Each row comes from the steps of one walk. Every step used is in the known rows, and no mark comes twice. Write the walk behind each row, first mark first.
In the rows, zero is written as 128.
Known rows:
G/J/A/N: 75; 123; 23; 98; 122; 139; 173; 140; 114; 121; 102; 182; 153; 153; 144; 138; 91
G/J: 105; 98; 96; 140; 136; 157; 150; 144; 121; 156; 128; 157; 149; 142; 113; 85; 126
V/A/R/G/N: 113; 176; 61; 137; 169; 100; 188; 97; 187; 170; 135; 200; 152; 136; 112; 186; 25
G/N/A/J: 91; 134; 49; 170; 147; 139; 138; 140; 150; 109; 131; 205; 124; 224; 157; 142; 92
A/V: 122; 163; 126; 144; 128; 133; 147; 134; 118; 120; 124; 110; 79; 112; 135; 131; 112
G/J/A: 73; 85; 62; 119; 137; 130; 153; 149; 100; 120; 118; 148; 168; 131; 147; 97; 112
A/J: 106; 141; 118; 146; 133; 113; 167; 115; 133; 118; 114; 116; 128; 160; 147; 159; 109
R/G/J: 94; 121; 120; 135; 150; 147; 185; 159; 158; 193; 92; 159; 143; 111; 112; 90; 124
A/J/G/N: 95; 130; 107; 174; 142; 162; 174; 97; 147; 108; 102; 193; 188; 182; 168; 176; 95
N/G/J/A: 66; 65; 39; 127; 174; 154; 124; 132; 88; 111; 153; 132; 169; 118; 153; 74; 111
J/A/R/G: 98; 153; 98; 106; 144; 52; 186; 117; 149; 127; 90; 112; 164; 93; 164; 180; 57
N/G/R: 123; 101; 103; 113; 191; 166; 109; 130; 106; 167; 180; 133; 161; 101; 143; 111; 94
A/N: 131; 166; 88; 107; 114; 137; 148; 119; 140; 129; 112; 162; 114; 149; 126; 171; 108
J/G: 116; 118; 141; 139; 127; 164; 142; 109; 110; 108; 113; 131; 181; 113; 149; 137; 134
J/A/V: 90; 150; 92; 123; 130; 108; 147; 141; 97; 83; 111; 100; 100; 100; 168; 142; 97
R/G/J/A: 63; 108; 86; 116; 151; 122; 185; 166; 138; 156; 81; 150; 163; 100; 143; 102; 110
N/A: 115; 120; 83; 137; 133; 141; 107; 154; 114; 110; 145; 141; 119; 155; 137; 104; 131
J/A/R/G/N: 98; 157; 71; 122; 155; 64; 180; 119; 182; 137; 93; 185; 169; 130; 165; 189; 38
R/G/N/A: 104; 146; 81; 148; 155; 143; 135; 170; 182; 155; 109; 217; 120; 161; 137; 120; 109
N/A/J/G: 82; 121; 87; 166; 138; 160; 159; 119; 98; 81; 116; 132; 172; 171; 176; 144; 116

Write each row's walk:
99; 153; 54; 85; 115; 110; 150; 126; 120; 92; 102; 154; 133; 138; 159; 182; 95 -> J/A/N
97; 146; 68; 180; 140; 196; 132; 141; 117; 91; 126; 198; 129; 161; 165; 125; 101 -> J/G/N/A/V
126; 141; 63; 91; 177; 172; 130; 121; 118; 168; 164; 166; 145; 122; 143; 153; 76 -> A/N/G/R
114; 127; 49; 165; 141; 148; 137; 102; 132; 100; 141; 207; 197; 182; 163; 157; 62 -> J/G/N/A/R
123; 150; 60; 125; 146; 96; 161; 82; 116; 124; 170; 125; 151; 131; 114; 172; 46 -> V/A/R
98; 78; 72; 149; 173; 181; 122; 127; 108; 147; 163; 141; 151; 128; 122; 63; 126 -> N/G/J
99; 182; 79; 163; 155; 150; 152; 177; 173; 145; 103; 200; 70; 143; 142; 121; 94 -> R/G/N/A/V
93; 133; 73; 154; 137; 125; 145; 138; 116; 100; 131; 131; 120; 185; 156; 134; 111 -> N/A/J
93; 136; 32; 96; 154; 132; 123; 109; 106; 84; 137; 138; 135; 124; 165; 160; 94 -> J/A/N/G
115; 173; 43; 102; 130; 145; 159; 105; 124; 125; 145; 168; 116; 145; 108; 180; 83 -> V/A/N
113; 123; 58; 152; 141; 154; 101; 153; 146; 119; 148; 215; 123; 191; 137; 112; 111 -> G/N/A
119; 110; 139; 115; 152; 176; 151; 129; 102; 156; 132; 149; 212; 100; 156; 143; 102 -> J/G/R
102; 118; 32; 127; 160; 188; 143; 117; 122; 148; 147; 177; 135; 149; 119; 105; 108 -> A/N/G/J
117; 159; 85; 135; 148; 89; 164; 134; 155; 146; 118; 135; 134; 130; 141; 145; 74 -> N/A/R/G
125; 138; 36; 154; 143; 114; 126; 120; 152; 119; 156; 206; 144; 198; 143; 148; 56 -> G/N/A/R
57; 144; 84; 130; 150; 127; 203; 172; 128; 148; 75; 131; 114; 83; 150; 105; 93 -> R/G/J/A/V
